Known rows, with every step that occurs
niluru -> sabuge -> fugope -> veben -> kanom: | +1.73 | +0.62 | +2.69 | +0.86 | -0.07 | -0.08 | +2.89 | -2.14 | +0.37 | -3.03 | -2.08 | -1.93 | -2.23 | -2.02 | +0.08 | -0.41 | -0.32 |
fugope -> veben -> sabuge -> zino -> pifik: | -0.78 | +1.27 | -2.43 | +1.63 | -0.89 | -1.68 | -2.22 | -2.89 | +2.40 | -1.19 | +1.06 | -1.01 | -0.43 | +3.91 | +0.21 | -0.78 | -1.88 |
zino -> pifik -> sabuge -> fugope: | +1.60 | +1.70 | -1.61 | +1.64 | -5.32 | -2.39 | -1.54 | -1.83 | +0.42 | -0.34 | +2.70 | -1.00 | -1.02 | +0.44 | -0.05 | +0.11 | -1.88 |
veben -> sabuge -> fugope: | +1.32 | +0.36 | -3.08 | +1.83 | -8.49 | -2.93 | -0.20 | -0.42 | +0.62 | -0.51 | +3.78 | -0.26 | -1.71 | +1.16 | -0.20 | +0.45 | -0.54 |
veben -> kanom -> sabuge: | +1.24 | +0.44 | +0.63 | +3.73 | -1.36 | -1.45 | +0.50 | -2.80 | +1.68 | -0.92 | -0.94 | -0.05 | -2.27 | -0.99 | -0.04 | -0.17 | -2.20 |
sabuge -> fugope -> veben -> kanom -> zino: | +0.31 | +0.04 | +1.56 | -0.59 | +0.99 | -0.27 | -0.72 | -1.45 | +1.35 | -2.25 | +1.29 | -1.22 | -3.16 | -1.14 | +0.48 | +0.38 | -0.11 |
pifik -> sabuge -> fugope -> veben -> kanom: | +1.90 | +1.07 | +2.40 | +0.62 | -1.45 | -0.69 | +2.49 | -2.57 | -0.13 | -2.85 | -2.12 | -2.36 | -2.14 | -3.08 | +0.12 | -0.17 | -0.55 |
zino -> fugope: | +1.64 | +0.77 | +1.75 | +1.92 | -3.86 | +0.72 | -2.06 | -2.76 | +2.98 | +0.58 | +2.75 | -1.21 | -2.24 | +2.61 | +0.58 | -0.93 | -1.42 |
fugope -> veben -> sabuge: | +1.21 | +0.57 | -0.48 | +3.00 | +0.89 | -0.99 | +1.53 | -1.83 | +2.42 | -0.99 | -0.26 | -0.37 | -1.84 | +3.34 | -0.09 | -0.03 | -1.71 |
niluru -> sabuge -> fugope -> veben -> kanom -> zino: | +0.56 | -0.11 | +1.94 | -0.33 | +3.77 | +0.22 | -0.08 | -1.51 | +1.50 | -1.97 | +1.05 | -1.01 | -3.32 | -0.52 | +0.51 | +0.41 | -0.40 |
sabuge -> fugope -> veben -> kanom -> zino -> pifik: | -1.11 | +0.80 | +0.46 | +0.47 | +1.32 | -0.27 | -2.35 | -2.53 | +2.33 | -2.30 | +1.58 | -1.13 | -2.19 | +2.25 | +0.51 | -0.21 | -1.94 |
niluru -> sabuge -> fugope -> veben: | +2.25 | +0.72 | +1.88 | +1.16 | +2.29 | -0.93 | +1.99 | -0.62 | +1.54 | -2.10 | -0.35 | -0.83 | -0.58 | +1.73 | -0.35 | -1.12 | +0.57 |
niluru -> sabuge -> fugope -> veben -> kanom -> zino -> pifik: | -0.85 | +0.63 | +0.84 | +0.77 | +4.02 | +0.27 | -1.66 | -2.58 | +2.52 | -2.00 | +1.32 | -0.91 | -2.34 | +2.88 | +0.55 | -0.15 | -2.26 |
pifik -> zino -> fugope -> veben: | +1.93 | +1.21 | +4.08 | +0.02 | +4.78 | +0.64 | -0.14 | -2.24 | +3.25 | -1.01 | -1.39 | -1.32 | -0.75 | +2.58 | +0.43 | -2.08 | +0.65 |
fugope -> veben: | +1.77 | +1.25 | +2.45 | +1.90 | +1.68 | -0.18 | +0.65 | -1.75 | +2.19 | -2.27 | -1.87 | -0.81 | -0.66 | +1.78 | -0.29 | -1.36 | -0.73 |
zino -> pifik -> sabuge: | +1.39 | +2.51 | +0.05 | +3.43 | +1.27 | -0.30 | -2.13 | -4.13 | +1.69 | +0.30 | -0.16 | -0.84 | -1.44 | +1.97 | +0.20 | +0.02 | -5.06 |

Rows
| +1.32 | +0.68 | +3.01 | +0.07 | -0.99 | +0.26 | +1.64 | -3.24 | +1.05 | -2.42 | -1.64 | -2.80 | -2.27 | -1.94 | +0.53 | -0.82 | +0.15 |	sabuge -> zino -> fugope -> veben -> kanom
| +1.49 | +0.44 | +2.64 | +2.06 | +3.71 | -0.96 | +1.28 | -2.84 | +2.45 | -0.95 | -2.10 | -0.65 | -1.82 | -0.40 | +0.33 | -1.00 | -0.56 |	pifik -> zino -> fugope -> veben -> kanom -> sabuge
| +0.73 | +0.35 | +1.64 | -0.52 | +2.34 | -0.38 | -0.49 | -1.90 | +1.08 | -1.77 | +1.00 | -1.45 | -3.27 | -1.60 | +0.56 | +0.63 | -0.59 |	pifik -> sabuge -> fugope -> veben -> kanom -> zino
| +1.64 | +0.58 | +2.15 | +0.47 | +2.09 | -0.97 | +0.48 | -2.08 | +2.83 | -0.94 | +0.21 | -1.76 | -0.60 | +1.90 | +0.25 | -1.71 | +1.36 |	kanom -> sabuge -> zino -> fugope -> veben
| +0.87 | -0.04 | +0.23 | +1.80 | +2.48 | -0.45 | +0.94 | -1.95 | +3.20 | -0.22 | +1.67 | -0.87 | -2.66 | +4.03 | +0.43 | +0.07 | -0.95 |	kanom -> zino -> fugope -> veben -> sabuge
| +1.49 | +0.90 | -1.57 | +1.42 | -0.83 | -1.01 | -1.56 | -2.04 | +1.21 | +0.05 | +1.06 | -0.45 | -0.69 | +0.82 | +0.02 | -0.70 | -0.86 |	niluru -> sabuge -> zino
| +1.87 | +0.60 | +1.06 | +1.37 | -0.05 | -2.42 | +1.56 | -0.51 | +1.69 | -2.15 | -0.03 | -0.65 | -0.29 | +0.93 | -0.46 | -1.17 | +1.13 |	kanom -> sabuge -> fugope -> veben
| +1.17 | +0.25 | +0.17 | +0.69 | -3.88 | -1.15 | -1.51 | -2.98 | +2.27 | +0.69 | +2.75 | -1.84 | -1.85 | +0.24 | +0.72 | -0.87 | +0.37 |	veben -> kanom -> sabuge -> zino -> fugope
| +1.30 | +0.54 | +0.66 | +1.66 | +3.07 | -0.45 | +1.00 | -2.18 | +3.16 | -0.07 | +0.04 | -0.74 | -1.92 | +3.90 | +0.45 | -0.54 | -0.80 |	pifik -> zino -> fugope -> veben -> sabuge
| +1.41 | +0.38 | +1.74 | +3.19 | +1.60 | -1.35 | +1.79 | -2.59 | +1.92 | -1.65 | -2.11 | -0.47 | -1.88 | -0.81 | -0.09 | -0.54 | -1.27 |	fugope -> veben -> kanom -> sabuge
| +1.40 | +1.01 | +3.11 | +1.36 | -0.43 | +0.41 | +1.95 | -2.93 | +0.82 | -3.16 | -3.11 | -1.91 | -2.27 | -1.97 | +0.12 | -0.55 | -1.22 |	fugope -> veben -> kanom
| +1.79 | +1.83 | -2.22 | +0.97 | -3.75 | -2.23 | -2.37 | -2.86 | +0.30 | +0.49 | +0.96 | -1.31 | -0.57 | -1.35 | +0.10 | -0.21 | -1.26 |	pifik -> sabuge -> zino
| -1.16 | +0.94 | +1.02 | +1.08 | +2.96 | +0.44 | -2.53 | -3.09 | +2.79 | -2.19 | +0.68 | -0.99 | -2.33 | +2.71 | +0.56 | -0.28 | -2.77 |	fugope -> veben -> kanom -> zino -> pifik
| -0.68 | +1.19 | -1.11 | +1.56 | +0.10 | -1.84 | -1.78 | -3.26 | +2.22 | -1.65 | -0.09 | -1.11 | -0.38 | +1.88 | +0.18 | -1.11 | -1.48 |	fugope -> veben -> kanom -> sabuge -> zino -> pifik
| +1.27 | +0.29 | +0.29 | +2.43 | +1.10 | -0.54 | +1.51 | -2.16 | +2.98 | -0.31 | +0.84 | -0.96 | -2.22 | +3.92 | +0.27 | -0.22 | -1.16 |	zino -> fugope -> veben -> sabuge
| +0.92 | +0.56 | -1.31 | +0.87 | -2.26 | -2.84 | -0.27 | -2.30 | +0.93 | -1.16 | -0.32 | -1.17 | -0.64 | -1.87 | +0.00 | -0.76 | +0.66 |	fugope -> veben -> kanom -> sabuge -> zino
| +1.87 | +1.52 | +1.23 | +0.93 | +1.07 | -1.67 | +0.96 | -1.53 | +1.23 | -1.99 | -0.33 | -1.50 | -0.34 | +1.19 | -0.22 | -0.88 | -0.21 |	zino -> pifik -> sabuge -> fugope -> veben
